Each row comes from the steps of one path. Every step used is in the known rows, and no mark comes twice. Write the path behind each row, first mark first.
Known rows:
lagu -> pemuf: [  0   9  -9 -14  -1  -7   5   1   7 -51  26  -2 -18   6  19   8  17   1
   9  -4 -27  13   1  -4   8   5 -17  17 -14  39 -15  16  12  -1 -18  -5
 -28 -14  -1  -7  40 -12  39  13  13  -9   3  -1   5]
mabo -> kufa -> tato: [ -4  16  -1 -24 -20  -5  -2  -9 -17 -24 -23   0  -7  21  26   3 -12  19
  23 -10 -26   4 -24 -29  11  12  24  15 -12  32 -19  27  24   2  -5 -19
 -14   4 -11  -7  39  -8  19   6  17 -15  -9   0   1]
sebor -> tato: [ 15  -4  -6 -23  -3 -14   5 -11 -24 -15  -2  -7 -11  25  26   1   0   8
   4 -12 -30   7 -17 -13  22  10  -6  11 -13  30 -14  20  18   4 -18   1
 -17  -9 -12  -1  33 -13  45  14  17 -18  -3  12  -5]
rabaze -> rezera -> kufa -> tato -> taruf -> zevaz: [ 18  -2  -4 -29  -2   1  -3 -24   4 -68  20 -23  -7  13  28  -6 -17   8
  -2   8 -23  -1  21  -5  12  28  33   2  -5  60 -23  24  31  -1  -4 -26
 -11  -6  -2   9  34 -20  43   9  29 -18   4  18  -8]
lidi -> sebor -> tato -> kufa -> mabo: [ 16  14  -9 -22  -9 -11   4 -20 -15 -17 -28  19  -6  22  19 -14   1  15
   5 -26 -39  10 -21 -18  16  25   8  21 -10  34 -18  18  21   4 -13  -8
 -27  -2  -5  -2  27   1  38  12  18  -4   7  24   4]
sebor -> tato -> taruf -> zevaz -> mokavin -> nafol: [ 53 -11 -15 -31 -19  -6  -4 -23  -9 -41   0 -19   0  18  16   8 -21  -5
  -2 -27 -33  -4  -8 -12  26  18  10   7 -15  72 -12  15  58   6 -18 -16
  -7 -14  -4   2  38 -13  29   5  22  -1   4  13  11]
kufa -> tato -> taruf -> zevaz -> mokavin: [ 55  14 -11 -21 -24   3  -9 -24   6 -31  -5   0   9  18  18   1 -20  -2
   4 -15 -25   8 -12 -23  13  43  23  11 -10  38 -13   8  68   5  -7 -57
 -18  -4  -1  -3  39  -7  11   6  33   8  -7   4  -1]
taruf -> tato: [ 32   6 -10 -17  -5  -6  -7   1  -3 -15   0 -24 -10  10  35   1   3  11
  19  -6 -18  -6 -19 -17  12  25   8  18  -7  33 -16   9  50   0 -14 -27
 -24  -4  -1   2  31 -12  35  13  26  -5  -9  -1  -6]
lidi -> sebor -> tato -> kufa: [  3  13 -10 -22  -6 -15   1 -12 -12 -27 -11  11  -3  20  16 -23   1  12
  12 -28 -40   5 -17 -15  16  21   1  16 -14  51 -18  20  29   2 -13  -3
 -22  -8  -2  -3  26  -6  39  14  18 -11   3  26   8]
muti -> mokavin -> nafol: [  6   2  -7 -19   4   0   6   9   8 -15  -2   6 -13  11  24  28 -24   1
  21  -6 -27  -9 -10 -14   7  -1  -3   6   2  14 -21  20  14  -2  -9  -1
 -27 -12   8  -2  27 -15  53  19  11 -26  -7  20  15]
tato -> mokavin -> muti -> taruf: [ 22  21  -6 -25  -3 -10   6  14   4 -16  11  26  -9  10   9  28 -10 -18
  23 -12 -19 -11 -16 -27   0  14  -6  -9  -6  14 -13  13  47   6 -21  -2
 -36 -19   9  -4  36  -7  33  17  -6  -9  10  31  11]
mabo -> kufa -> tato -> mokavin -> muti -> taruf: [  5  21  -1 -30 -18  -4  -4  -3 -15 -24 -15  17  -6  19  17  17 -19   1
  29 -15 -22  -7 -27 -40   6  10  23  -3 -11  43 -17  28  45   4 -12 -17
 -16  -3  -1  -9  45  -2  20   5   4 -11   5  22   9]
rabaze -> rezera -> kufa: [ -8   1  -1 -28   2 -10   7  -5   4 -49  22 -13 -20  10  32   0  -4  10
  -3  21 -23  -5  18   1   9  17   7   5  -6  44 -24  25   0  -4  -6   7
 -21  -9  -2   8  27 -25  55  17  19 -30   4  17  -5]
lidi -> sebor -> tato: [ -3  20 -10 -20   2 -15  10  -9 -16  -9  -4   6 -12  19  22 -16   2  17
  11 -25 -36   3 -20 -12  15  21   5  15 -14  43 -15  23  30   3 -16   0
 -25  -3  -2  -5  27 -11  57  14  20 -11  -2  23   1]
muti -> taruf -> zevaz -> mokavin -> nafol: [ 53   4 -11 -32 -14   0   4  -3  11 -22   2   4  -8   8  16  20 -10 -13
  20 -10 -23 -20  -3 -19   3  25  -3   1 -16  55 -13  18  65   3 -13 -33
 -19  -4   8   5  37 -12  33  11  15   0  20  22   6]
taruf -> zevaz -> mokavin: [ 52  22 -14 -22 -18  -6   0 -12  12 -13  -4   5  -8  10  16  11  -3   7
  14  -9 -29  -2   2 -11   7  46  -4  16 -13  53 -13  14  60   4 -11 -32
 -24   2   0  -1  38 -18  14  15  20   4  -4   9  -4]
taruf -> zevaz: [ 43  12 -13 -18   0  -3   2  -7   1 -32   5 -13  -9  13  18   2   0  13
  29 -16 -24   0   0  -7   7  24  11  17  -7  34 -14  18  44   4  -9 -25
 -23   5  -5   2  35 -15  23  13  17  -3  -6   1  -7]
mabo -> kufa -> tato -> lagu: [  9   3  -2 -27 -17  -6  -5 -12  -6 -39 -19  -6  -1  20  19   3 -18  17
  22  -8 -19  10 -31 -32  11  13  22  18 -12  39 -22  26  24   6  -5 -24
  -2   4 -11  -9  41  -5  16   7  10  -6  -9   4   3]
kasur -> tato: [ 26   4 -11 -16  -1 -15  12   1 -13 -23  11  -5 -13  21  29   6   6   6
  -6  16 -16  -8 -14 -18  13   8 -21  14 -12  -1 -11  19  16   3 -18   9
 -35 -11  -9   6  26  -6  34  18   7 -13 -12   5   2]
rezera -> rabaze: [  4   1  -1 -31  11 -13   8  -7   0  -6   0   4 -24   9  19  -4   8   6
  -3  17 -22   0  -2  -7   4  21  -2  16 -21  21 -17   5   0   1  -6   8
 -26  -7  -9  -6  26 -21  41  15  21  -9   1  -2  -4]
rezera -> mokavin -> muti: [  6  13  -6 -21   5 -11   2  -5   3 -31  -1   7 -25  16  19   6   8  13
   8  -2 -28  -2  -8  -7   3   7  -4   5  -8 -16 -13  13  27   3 -13  44
 -47 -33  -5  -5  22 -13  33  17  13 -18 -19  18  -6]
rabaze -> rezera: [  9   0  -7 -21  -5 -12   8   3   0 -47  18 -11 -14   6  29   8 -14  -3
   5  10 -19 -11   6  -3   7  17   8   5  -7   2 -21  18  -2   3  -5 -16
 -26  -8   6   4  28 -20  50  10  23 -28   4  12   0]
lagu -> nibuk: [ 37   4 -14 -17 -14 -13   7   3   6 -40  10   0 -21  13  20  14   8   1
  13   2 -26   4   5 -12   7  -1 -21  14  -3  -3 -15  26  31  -2 -14 -32
 -29  -2 -13   0  34 -25  35  22  12 -24   4   0   8]
zevaz -> mokavin -> muti -> taruf -> tato: [ 33  18 -12 -26 -24 -11  -4   8   9  -3 -15  22 -12   9  24  28  -3 -18
   2  -8 -25 -25 -18 -27   4  34 -21  -1 -15  24 -11   8  79   4 -20 -30
 -30 -19  14  -7  38 -13  38  21  17   0   7  28   0]
taruf -> tato -> sebor: [ 45  -5  -8 -19  -7  -5  -9  -4   4 -32  -5 -38  -1   5  25 -16  -1  12
  24  -3 -19  -5 -21 -16  10  21   5  14 -12  51 -20   9  56   2 -13 -28
 -20  -1   4   1  40 -10  26  17  24   2 -12   5   7]
zevaz -> taruf: [ 19   2  -8 -26 -21  -6  12   2  16  -8   8   6 -16   4  24  11  15  -9
  14   1 -25   3 -11  -8  18  35 -18  20  -8  31 -14  -2  16   7 -11 -33
 -27   1  -9   0  33 -14  36  18  16  -3   9  -4   1]
lidi -> sebor -> tato -> mokavin -> muti: [  3  30 -11 -19   3 -17   7  -7 -13  -7  -2  19 -10  15  13  -6  -5   9
  17 -32 -37  -1 -21 -18  11  23   6   2 -12  42 -14  22  45   6 -21   8
 -29 -13   4  -7  33  -8  53  16   9  -9   0  38   8]
mokavin -> muti: [  3  10 -12 -13  -2 -14   2  17  -4 -26 -12  15 -19  13  19  20  -2  -3
  18 -21 -28 -14 -20 -11   3   2  -9   3  -3 -28 -14  12  35   7 -15  -6
 -34 -19   4  -8  33 -15  43  24  12 -14 -12  11  -3]
zevaz -> mokavin -> muti: [ 16  24 -13 -19 -24 -17   2  10   9  -2 -18  32 -15  10  19  26  -3  -7
  -2  -8 -34 -13 -16 -16   5  32 -24   5 -12  -3 -12   8  51   6 -16 -15
 -35 -22   7 -10  38 -18  32  25  15  -6  -8  19   1]
mabo -> kufa -> tato -> taruf: [  2  10  -4 -28 -27  -3  -5  -9 -10 -40 -14  -8  -2  21  25   5 -19   9
  15 -14 -22   3 -24 -32  15   9  32  15 -11  41 -18  22  31   4  -6 -21
 -11   1  -7  -7  37  -6  12   1  16  -9  -6  -6   9]
kasur -> nibuk: [ 12  16 -11 -15 -12 -18  13   6 -10 -30  -6 -11 -14  14  25   8   8   1
   6  17 -25 -10 -14 -15   6  15 -10  12 -13  -1 -14  25  32   7 -15 -23
 -29   0  -6   1  19  -9  42  16  15 -14 -10   7  -6]
kufa -> tato -> mokavin: [ 31  25  -1 -14  -8  -2   0 -13  -4 -13  -2  13   4  17  17   0 -11   4
  18  -4 -24  19 -21 -24   8  36  17   5  -6  12 -16  12  34   4 -10 -31
 -30  -7  -5  -2  39  -5  24   9  18  -9  -7  16   0]
rezera -> kufa: [-11   9   1 -27   2  -9   9  -4   7 -21   9  -1 -21  19  26  -8  13  21
   2  12 -28  10   1  -5  11  14  -7  18  -8  54 -19  22  16  -5 -12  20
 -24  -8 -15   5  28 -20  42  25   6 -17  -9   5  -7]

Which path is each row?
[ 44   7 -11 -24 -18  -4  -2   0  15  -8   7  -1 -12  -2  23  16   9 -12
  24  -7 -21  -9 -17 -20  16  47  -7   9  -5  53 -14  -8  61   7 -18 -43
 -26  -8   0   0  41 -12  31  16  14   8  12  12   4] => zevaz -> taruf -> tato -> mokavin -> muti
[ 21  21  -4 -29 -15   1  -7 -10 -14 -32 -14   8  -3  18  13  17 -19   4
  38 -22 -23  -8 -19 -39   4  15  31  -3 -10  57 -17  31  60   5 -12 -26
 -13   1  -2  -7  47  -4  13   4   4  -5   7  23   5] => mabo -> kufa -> tato -> mokavin -> muti -> taruf -> zevaz
[ 44   9 -12 -29 -21 -12  -6   6  16 -12 -11  17  -7   8  18  28  -8 -18
   2  -6 -18 -20 -23 -30   5  37 -23   1 -15  27 -13   8  79   7 -21 -33
 -19 -19  14  -9  40 -11  35  22  13   8   6  32   2] => zevaz -> mokavin -> muti -> taruf -> tato -> lagu
[ 56  -9  -9 -27 -32   3  -6 -13  13 -17 -17   0  -7   4  28   9  15  -6
  14  -4 -22   2 -17 -19  22  50  -3  28  -3  44 -18 -11  38   5 -10 -59
 -25   1  -8   5  36  -2  17  13  23  12  20  -1  -2] => zevaz -> taruf -> tato -> kufa -> mabo
[ 49   0  -9 -26 -20   1  -1  -4  17 -13  10 -12  -7  -6  23  12   4  -9
  25  -4 -22  -7 -17 -15  19  44   0  11  -6  68 -16  -8  52   6 -15 -42
 -21  -8  -1   7  40 -12  33  11  18   5  15   7  12] => zevaz -> taruf -> tato -> mokavin -> nafol
[ 30   5 -15 -23   2  -4   0  12  -3 -34  -5   9 -17  14  15  25  -4 -14
  26 -26 -22 -25 -11 -20  -1   4  -1  -4  -5   6 -12  19  65   6 -18 -25
 -29 -10   9  -4  36 -11  41  20   9  -4   9  23  -5] => mokavin -> muti -> taruf -> zevaz
[ 21  14 -17 -25  -3 -11   4 -17  -9 -28   7  -8  -4  18  17 -14  -8  11
   9 -35 -33   1 -12 -15  17  23  20  15 -14  69 -13  21  53   5 -16 -13
 -18   0   1  -3  27  -8  43   8  21   0   1  18   7] => lidi -> sebor -> tato -> taruf -> zevaz
[ 47   7  -8 -26 -22  -3   0  -5  17  -2  15  -6  -8  -2  25   9  11  -7
  22   2 -19   0 -14 -18  19  53  -7  16  -8  69 -15  -8  51   6 -17 -43
 -24  -1  -4   4  40 -10  28  13  16   8  14   6   5] => zevaz -> taruf -> tato -> mokavin
[ 51  13 -10 -32 -15  -3   5  -3  11 -16   9  10  -9  13  18  17  -3 -12
  18  -4 -19 -13  -1 -24   4  34  -9   6 -18  58 -12  18  65   2 -15 -34
 -22   4   6   1  36 -12  27  12  13   2  19  21  -2] => muti -> taruf -> zevaz -> mokavin
[ 37 -10  -4 -26 -16  -7  -3 -25 -24 -27 -32  10  -4  29  21   2  -1   6
  -4 -14 -32  14 -18 -20  24  16   0  19  -8  18 -18  15   7   4 -14  -7
 -24  -9 -16   2  34   3  23  12  14  -9   9  14  -2] => sebor -> tato -> kufa -> mabo
[ 21  16 -10 -29 -32  -2 -12 -14  -6 -38 -24   2  -2  19  18  16 -25   4
  16 -25 -29  -9 -19 -34  12  22  29   8 -12  55 -15  23  67   6  -8 -36
 -10  -3  -2 -11  45  -8   5   4  17   1  -6   7   7] => mabo -> kufa -> tato -> taruf -> zevaz -> mokavin -> muti
[ 10   4  -3 -27   1 -11   7 -13   6 -50  24 -14 -20   7  28   0  -6   9
   0  23 -19  -5  15   0   6  18  11   3 -10  11 -21  18  -5   1  -4  26
 -36 -21   0   5  21 -20  45   5  25 -30   0  22  -3] => rabaze -> rezera -> mokavin
[ 45 -11 -13 -29  -8  -7  -2 -21 -16 -43  10 -25  -2  24  19   0 -13   0
   2 -26 -26   4  -8 -15  26  14  13  12 -12  67 -11  16  46   6 -18 -14
 -10  -5  -8   0  33 -11  26   6  18  -3   2   6   2] => sebor -> tato -> taruf -> zevaz
[ 25   7  -3 -25  -3 -14   5 -13 -20 -12  10   1  -5  21  17   3  -7   4
   7  -9 -29  14 -16 -19  21  20  -3   5 -13  52 -14  19  22   4 -22  10
 -22 -12 -10   0  37  -9  35  10   5 -14   3  23   5] => sebor -> tato -> mokavin
[ 40  -1  -9 -19 -13  -5 -17  -2   0 -43  -7 -21   3  12  27  -9   3   5
  20 -11 -23  -4 -15 -22  13  26   4  20  -7  41 -20   5  50  -1 -10 -29
 -22 -11  -1   4  31  -6  13  13  24  -3  -2   2   3] => taruf -> tato -> kufa
[ 49  22 -18 -18 -14  -7  -3  -5   8 -20 -12  11 -11   9  13  17  -4   0
  17 -19 -33 -13  -3 -12   4  39  -5   7 -10  33 -11  14  71   6 -14 -31
 -25  -8   5  -5  42 -19  21  20  18   5  -6  17  -6] => taruf -> zevaz -> mokavin -> muti
[ 44  10  -4 -30  -6  -2  -1   4   4 -13  19  -6  -5   9  26  13  -3 -11
  24   0  -8 -11 -16 -33   7  25   3   2 -12  58 -15  13  63   0 -20 -25
 -26  -4   7   3  34  -4  35   8  10  -2  19  22   5] => muti -> taruf -> tato -> mokavin
[ 43   5  -9 -28   2  -9  -1 -12 -21 -24   7   7  -6  21  10  16 -10  -9
  20 -27 -27  -6 -12 -25  15  15   0  -9 -11  55 -12  23  59   7 -26  -4
 -20 -13  -2  -1  42  -7  38  12   2  -7  13  40   2] => sebor -> tato -> mokavin -> muti -> taruf -> zevaz
[ 34  -6 -12 -25   2  -7  -7  13   3 -34  -2  -2 -11  12  20  24  -8 -15
  22 -18 -12 -25 -28 -29   3   6  -7  -1  -6   5 -15  12  70   8 -21 -28
 -20 -17  12  -6  36  -7  47  21  11   2   8  25  -2] => mokavin -> muti -> taruf -> tato -> lagu
[ 31  -4 -11 -24  -2  -5  -7  13   0 -34 -12  -7 -12   9  20  13  -4 -14
  25 -20 -18 -28 -24 -25   1   2  -6  -6  -8  13 -16  14  73   5 -20 -27
 -27 -14  14  -5  38  -8  44  22  14  -2   5  25   3] => mokavin -> muti -> taruf -> tato -> sebor
[ 31  22  -2 -18  -6  -1  -3  -6  -6 -21  -7  25   0  17  14  14 -14 -12
  21 -14 -23   2 -25 -32   3  25  12  -9  -5   0 -14  14  55   6 -15 -35
 -29 -15   3  -5  41  -2  32  12  14  -7   3  31  -1] => kufa -> tato -> mokavin -> muti -> taruf
[ 30  -9  -5 -31   3  -6  -5 -11   6 -64  14 -24 -17   2  25   1 -10  -4
   8  11 -16 -25   8  -9   2  11  12 -14 -12  23 -22  19  36   3 -11  10
 -33 -25  14   2  30 -15  49   9  25 -19   7  40   2] => rabaze -> rezera -> mokavin -> muti -> taruf -> tato -> sebor
[ 43  -9 -10 -27 -27  -1  -8  -6  16 -28   0 -10  -4   2  27  -2  16 -10
  18  -5 -24  -3 -13 -17  21  46 -11  22  -7  61 -18  -9  46   4 -11 -51
 -20  -4  -5   4  35  -9  18  15  24   6  14  -1   5] => zevaz -> taruf -> tato -> kufa
[ 47   2 -16 -24 -13  -2  -1  -5  10 -51  18 -21  -2  12  16   5 -15  -3
  12 -19 -17  -1  -3 -13  13  19  19  17  -7  44 -12   9  50   6 -10 -27
 -20  -1   0   1  30 -10  13   7  16   3  -4  -9   6] => tato -> taruf -> zevaz
[ 41  17 -10 -16  -3  -7 -10   4  -1 -19   2  -8  -6   6  22  12  -5   2
  25 -14 -19 -12 -21 -24   7  28   9   3  -4  34 -15   7  69   3 -20 -20
 -30 -18   6  -1  39  -9  30  15  13  -1  -6  17   3] => taruf -> tato -> mokavin -> muti
[ 43 -13  -8 -30  -1  -1  -5  -1  13 -46  25 -20  -6   8  22  11   2 -12
  17  -1  -3  -4 -16 -28   7  15  -9  11 -16  64 -18  14  56   2 -21 -36
 -11  -6   8  -3  38  -3  42  11  11   8  22  17   2] => muti -> taruf -> tato -> lagu -> pemuf
[ 27   2  -5 -31   1  -5 -10  -8   6 -44  -1   1 -17  16  20   3   8  -2
  14  -4 -22 -13  -8 -21   2   9  -4   0 -10  17 -16  12  54   0 -15  27
 -41 -35   2  -1  23  -5  25  13  14  -9   1  29  -1] => rezera -> mokavin -> muti -> taruf -> tato -> kufa
[ 24  26 -13 -25   6 -10   6 -11 -12 -15   5  16  -7  16   9  -3  -7   3
  26 -37 -33 -10 -14 -23   7  24  11  -3 -13  66 -13  25  67   5 -23  -6
 -25  -4   7  -5  34  -7  50  13   8  -1  13  45   7] => lidi -> sebor -> tato -> mokavin -> muti -> taruf -> zevaz
[ 40  -5  -6 -31 -12  -2  -9   4   3 -37   4 -10   0  14  27   4   1 -14
  21  -6 -14 -14 -15 -32   8  18  -3   9 -12  48 -18  10  57  -1 -14 -33
 -21  -6   6   4  30  -3  25  10  17  -3  22  15   4] => muti -> taruf -> tato -> kufa
[ 48  -3 -16 -29 -16 -10  -6 -18 -12 -35   0  -7  -4  22  17  12 -16  -8
  -5 -30 -31  -6  -9 -18  23  22   3   4 -13  59  -9  15  68   8 -21 -19
 -14 -15  -2  -4  39 -13  27  10  19   1   1  18   3] => sebor -> tato -> taruf -> zevaz -> mokavin -> muti
[ 39  15 -11 -28 -28 -11 -10   7  12 -16 -20  25  -5  10  19  23  -4 -21
   2 -12 -28 -24 -16 -30   5  35 -24   0 -14  27 -14   6  78   3 -18 -31
 -29 -23  13  -6  39 -10  23  21  16   1  11  29   6] => zevaz -> mokavin -> muti -> taruf -> tato -> kufa
[  7  29  -8 -21   1 -17  10 -12 -11  -5   4  13  -6  16  15 -12  -4  13
  15 -23 -35   8 -19 -18  14  28   8   9 -15  59 -15  21  34   4 -18   7
 -27  -6  -1  -4  30  -8  48  12  10  -9   2  31   9] => lidi -> sebor -> tato -> mokavin
[ 54  13 -13 -21   4 -10   7  -1  -9 -30  19   7  -8  18  15  22  -3 -11
  12   2 -14 -20  -9 -29   5  13 -16  -7 -10  20  -8  22  57   6 -26   3
 -36 -15   2   6  37  -2  27  16  -8  -2   4  31   9] => kasur -> tato -> mokavin -> muti -> taruf -> zevaz
